Every row comes from one small tree of marks. Brackets hold a mark, then the marks that hang from it, in the order of their numbers. Every link used is in the known rows. Which tree was each row made from?
Known rows
{k174 k908}: [  41,  268,   44,   68,    8,  -22,  -15,  189,  -55,   63,    9,  126,
  -31,  -18,   28,    4,  101,   83,    5,   23,   72, -299,    4,  -54,
   -9]
{k811 {k908 k174 k367}}: [ -20,  -11,  -19,  -73,  -74,  -14,  -99,    9,  161,  235,   64,  -37,
   -9,  120,  144,   46, -108,  -75, -132,  -64,  -13,  -87,  -91,  -21,
 -145]
{k776 {k174 {k908 k161}} {k367 k811}}: [  80,  250, -298,   47,   94,  144,  -31,  502, -154,  206,  164,  223,
  -16,    2,   71, -106,  -87,  -87,  -54,  -79,   84, -694, -150,  272,
 -114]
{k811 {k908 k367}}: [ -65,  -38,  -71,   46,  -38,   61, -207,  -32,   87,   84,   62,  108,
    5,   57,   60,   94,  -79, -105, -142,   -4,   28, -175, -133,  -27,
  -92]
{k161 k174 {k908 k811}}: [ 135,  -83,  118,   56,   16,   81,   22,  303,  -13,  108,  131,  110,
   16,  261,  -65,   53, -100, -131,  102,   16,   17,  -71,  -51,    1,
   21]
{k776 {k367 {k811 {k161 k908}}}}: [  99, -122,  -61,   40,    1,  408,   -2,  331, -147,   39,  -66,  156,
  -20,  -92,   58, -159, -176,   15,  -32,   14,   89, -389,   30,  228,
  -84]
{k367 k776 k811 {k908 k161 k174}}: [  62,  218,   45, -159,  -88,   14,  140,  -58,  -80,  314,  262, -117,
   19,  179,  186, -248, -122,   22,  -58, -153, -119,    8,  -13,  279,
 -214]
{k174 k776 k908}: [  30,  502,  -94,   99,   33,   37,  -38,  183,   47,   89,  -45,  223,
  -69,  -18,    7,   10,  128,  176,   19,  -78,  -27, -209, -136,  -75,
  -14]
{k776 k367}: [  -4,   -5,  -72,   15,   -9,  101,  -46,   -6, -102,  150, -115,   53,
   16,  -46,   46,   55, -199,  -73,  -60,  -44,   63, -280,   18,    8,
  -23]
{k367 k776 {k811 {k161 k174}} k908}: [  48,  370,  228,  -53,    4,  326,  143,  219,    6,  182,   62,   77,
   44,  -48,  -26, -111,  -20,  -25,  -15,  -58,    8,  401,   39,   47,
 -116]
{k776 k174 {k367 k811 k908}}: [   1,  282, -189,  -23,   48,  210, -157,   -8,  -28,   79,   51,  149,
   -8, -114,  -19,  -55, -189,    8,  -39,  -89,   68,    2, -227,  107,
 -151]
{k811 {k161 k174} {k908 {k367 k776}}}: [ -12,   98,  127,   25,  -45,  269,   36,  291,   85,  301,   75,  131,
   46,  -16,   81,  128,  -53, -222, -155,   18,   25,  165,    4,  -18,
  -99]
{k161 {k908 k174 k811}}: [ 168, -161,   75,  -26,  -28,  -81,   94,  127,    0,  156,  128,  -79,
  -31,  279,   66,  -72, -112,   66,   66,   -8,  -47,  -53,    2,  -28,
  -81]
{k174 {k776 {k367 {k908 k161 k811}}}}: [  45,  335, -120,   84,   19,  339, -208, -266, -121,  286,   99,  140,
  -18,  138,   19,   67, -218, -127, -181, -224, -133, -253, -185,  -80,
 -137]
{k776 k174 k367}: [  32,  -26, -204,   -3,   51,   67,  -41,  174,  -64,   99,  -27,   63,
   -3, -131,   16,  111, -151,  -55,  -14,  -45,   69,  -83, -122,   63,
  -31]
{k908 k161 k367}: [ -15, -328,  -75,   23,   10,   79, -175,  -78,  -49,   93,  124,  180,
    4,  155,   76,  103,   -9, -210, -144,   11, -127, -348,  -37,  145,
  -27]
{k161 {k174 k776 k908}}: [  54,  532,   15,   99,   50,   78,  -23,  427,  112,  166,  -53,  247,
  -43,   18,  -25,   88,  135,   65,   90, -140,  -14, -177, -105,  -80,
   37]
{k811 {k908 k161 {k174 k776} k367}}: [  -6,   82, -134,  -52,  -55,   51, -141,    9,  150,  293,  125,   10,
  -43,  202,  203,   36,    1, -120, -179, -204, -170, -343, -186,  151,
 -191]
{k174 {k776 k367}}: [ -13,  254, -167,   52,   28,  190,  -66,   14,   19,  138, -183,  136,
  -31,  -62,   21,   37, -130,   16,  -31, -156,  -26, -237, -104,  -10,
  -24]
{k776 {k174 k908} k367}: [  63,  265, -176,   55,   95,  -16,  -77,  294,  -95,  169,  -15,  207,
  -28, -148,   29,  108,  -49,   20,    5,  -19,  134, -348, -112,    8,
  -41]
{k776 {k367 {k811 k161}}}: [  13,   35,  -37,   -7,   60,  454,   72,  277,  -63,  132, -133,  136,
    7, -166,  -10, -157, -160,  -69, -128,  -57,   80, -316,   67,   57,
  -85]
{k367 k776 {k908 k161 k174 k811}}: [ 106,  188,  150, -107,  -71,  -30,  158, -249, -162,  388,  327, -135,
   24,  308,  111,  -76, -153,  -51, -115, -105, -134,  118,  -10,  -25,
 -183]
{k161 k174 k811 {k908 {k367 k776}}}: [  31, -203,    2,    5,  -89,   82,   -4,   29,   88,  338,  135,  130,
   40,  278,   60,  134, -199, -146,  128,   93,   62,  -82,   21,   86,
    8]
{k367 k811 {k908 k161 {k174 k776}}}: [  51,  413,  -54,  -94,    1,  131,  -67,  -39,   82,  182,  132,   -9,
  -48,  138,  105, -221,  -20,   50,  -36, -302, -224, -113, -174,  200,
 -220]
{k161 {k811 k908}}: [ -68,  181,  -72,   -9,  -81,   61,   -8, -134,  223,  282,  122, -126,
   18,   61,   39,  -61, -129, -136,  -43,  -55,  141,  -53,  -35,  -73,
  -91]
{k174 {k908 k811}}: [  71,  256,   16,   96,   60,   15,   55,  153,  -34,  155,  147,  141,
  -19,  150,  -76,  -47,  -22,   48,  -44,   25,   69, -242,   -5, -280,
   -2]
{k776 {k367 {k811 {k161 k174}} k908}}: [  35,  305,  151,    6,   56,  537,  -88,  212,    0,  190, -104,  235,
   21, -151,  -32,  -26, -136, -171,  -95, -154,   40,  -70,    9,    1,
 -106]
{k908 {k161 k174 k811}}: [  18, -111,   35,  -55,    2,   67,   27,   51,  134,  328,  155,   33,
   49,  188,  -13,   27,  -25, -395,   24, -124,  -27, -306,   95,   54,
    9]

Which tree is each row?
[  35,  535, -178,  105,   34,  155, -105,  223,  -20,  192, -142,  251,
  -61,  -80,   50,   54,  -87,  117,  -29, -134,   47, -544, -119,  -93,
  -39]  {k174 {k776 k367} k908}
[-119,  -17, -147,   16,  -75,  111, -167, -250,  254,  267,  129,   48,
   19,  121,   43,   49, -167, -183, -114,    4,  110, -211,  -69, -122,
  -89]  {k161 {k811 {k908 k367}}}
[  41, -218, -260,  -19,  -33,  -84,  -25,   11,   56,  200,  218,  106,
   -9,  156,  104,   89, -162,   -6,  115,  191,   56,   40, -130,  124,
  -54]  {k161 k811 {k908 {k367 {k776 k174}}}}
[  19,  291,  -81,   45,   58,  242,  -70,  241,   48,  245, -198,  175,
   -2,    0,  -34,  133, -141,  -87,   22, -213,  -26, -178, -100,  -26,
   10]  {k161 {k174 {k776 k367}}}
[  -7,  103,    4,   62,   31,  101, -103,  123,  232,  317,   36,  330,
    2,  171,  -54,  158,  -11, -195,   22,   16,   95, -416,   30, -202,
   46]  {k161 {k174 {k908 k367}} k811}
[  -9,  241,  -20,   11,    9,  324,   73,  289,   84,  100,   54,  -13,
   11, -126,   19, -246,   -5,  -72, -148,  -41,   94,   -4,  -28,   86,
 -167]  {k367 {k811 k161 k908}}
[ -33,  205, -146,  -24,  -49,   27,  -90,   55,  261,  247,  -16,   12,
  -46,  108,  125,   47,  -47,   55, -117, -140, -101, -119, -214,  -25,
 -154]  {k811 {k908 {k174 k776} k367}}
[ -23,  226,  -40,    6,  -15,  268, -142, -103,  -63,  103,  -21,  138,
    6,  -43,   14,  -66, -260,   16,  -66, -121,   72, -155, -115,   55,
 -117]  {k776 {k367 k811 k908}}
[   8,   19, -142,   68,   52,  148, -145,  255,  -23,  154,  195,  302,
  -14,  200,   42,  -83,   17,  -76, -129,    2,   -6, -785,  -71,  182,
  -70]  {k174 {k908 k161 {k367 k811}}}
[   1,   89,  -45,   65,  -17,  -32,  -24,   88,  -56,  202,   62,  218,
   -5,  116,   81,   91,  -44,   90,  -59,  119,   44, -212,  -36,  -42,
  -11]  {k174 {k908 {k367 k776}}}
[  36,  253,   83,   23,   82,  310,   68,  342,  134,  107, -145,  134,
  -22, -101,  -33,   66,  147,  -53,    0, -140, -104,  190,  -11,  -69,
   16]  {k811 {k161 {k174 k776}}}
[  -5,  143, -120,   75,   52,  137, -102,  236,   66,   83,   64,  302,
  -29,  106,  -20,  -61,   -5,   70,  -45,   58,   69, -498,  -97,  -15,
  -29]  {k174 {k908 {k367 k811}}}
[  22,  184,   21,   67,   14,  250, -141, -259, -117,  217,   62,  136,
   10,   70,  -33,   66, -279,  -78, -133,  -86,   52,  -48,  -82, -260,
  -96]  {k776 {k367 {k908 k811}}}
[  -8,  -59,   34,    4, -103,   77,  -61,  211,  -34,  409,  247,   89,
   69,  226,  142,  151, -142, -312, -136,  -65,  -36, -239,  -85,  210,
 -104]  {k811 {k908 {k161 k174} {k367 k776}}}
[  29,   92,  109, -167, -107,  -17,  -42, -432,   89,  328,  211,  -98,
   -7,  156,  133,  -48,  -62, -168,  -68, -167,  -93, -117,   52,    4,
 -144]  {k367 {k908 {k161 k811} k174}}
[  72,  144, -143,   36,  -10,  257,  -94,  136,  132,  326,  -87,  134,
  -11,  120,   24,   96, -245, -102,  155, -151,   68, -345,  -88,   41,
    3]  {k161 {k174 {k776 k367}} k811 k908}
[  46,  157,  -26,    8,   29,  150,  -44,  227,   56,  178,   41,   69,
   -3,  122,   14,   52,   62, -185,   13, -198, -160, -189,  -94,  146,
  -12]  {k908 {k161 {k174 k776}}}
[143, -90, 200,  18,  -1, 219,  -6, 456,  -1,  34, -21, 110,  -8, -45,  45,
  74,  75, -85,  64,  29,   2,  21,  67, 123,   8]  {k811 {k161 k174 k908}}
[  73,  121,  -63,  -80,    1,  -15,   72,   81,   71,  158,   32,  -89,
  -39,  120,  132,  -66,   39,  -10,  -27, -220, -239, -204,  -61,  164,
 -104]  {k908 k161 {k174 k776}}
[ 119,  273, -103,   90,  147,  278,   58,  440, -100,  187,   30,  291,
  -27, -126,  -41,   43,  -51,  -50, -139,   34,  119, -245,  -40, -228,
  -87]  {k776 {k174 {k908 {k811 k161}}} k367}
[  17,  110, -159,   61,   87,  -27, -169,  260,   46,   13,  100,  309,
  -46,   -5,   18,  167,  108,   36,  -15,  108,   22, -188, -180,  -42,
  -15]  {k776 {k174 {k908 k367}}}
[  84,  127,   18,   95,   50,   60,   23,  190, -140,  171,  258,  124,
   -6,  232,   -2,  -51,   21,  -90,  -96,  -15,    4, -523,   -1,  -95,
  -48]  {k174 {k908 k161 k811}}
[  16,  143,  -70,  -14,   40,  161,    9,   92,  206,  323,   98,   89,
   11,  151,  -16,   25,    8, -242,   54, -202,  -89, -241,  -25,   45,
   -4]  {k908 {k161 {k174 k776} k811}}
[  11,   27, -300,  -22,   95,  151,   14,  326,   -8,   66,   -8,   88,
    5,  -61,  -17, -111, -213,  -31,    7,  -36,   92, -190, -156,  184,
  -88]  {k776 k174 {k367 k811}}
[  84, -321,   33,  -64,  -58, -103, -125,   44,   31,   62,   46,   55,
  -46,  191,  163,   80,  -64,   52,   30,   51,  -64, -241,  -31,  147,
  -73]  {k161 {k908 k174 k367}}
[  72,  249,  -67,  -27,   62,   27,  198,   71,  166,  169,   17,  -61,
  -44,  184,  -29,  -80,  -74,   91,  -16, -154, -133,   77, -102, -214,
  -80]  {k908 {k174 k776} k811}
[ 156, -109,  -29,  -80,  -14,  303,  113,  403,  -66,  169,  -95,   34,
  -33,  -47,  143, -208, -174,   61,  -12,  -62,   70, -380,   76,  227,
 -151]  {k776 {k367 {k811 {k161 {k908 k174}}}}}
[  86,  467,    2,  150,  121,  343,   93,  297,   40,  166,   -1,  225,
  -69,  -23,  -76,  -52,  148,  112,  -97,  -44,  -21,  -95,  -39, -304,
  -49]  {k174 k776 {k908 {k811 k161}}}
[  42,  421,    1,  -63,  -32,  194,  111,  231,  197,  250,  -72, -108,
  -57, -117,  137,  -91,   73,   60, -117, -190,  -82,  121,  -65,  -18,
 -189]  {k811 k161 {k908 {k174 k776}}}
[ -21, -235, -162,    7,   29,  129, -119,   80,    9,   60,  148,  152,
   10,  190,   17, -104,  -72, -160, -140,   -6,  -79, -446,  -82,  219,
  -76]  {k908 k161 {k367 k811}}
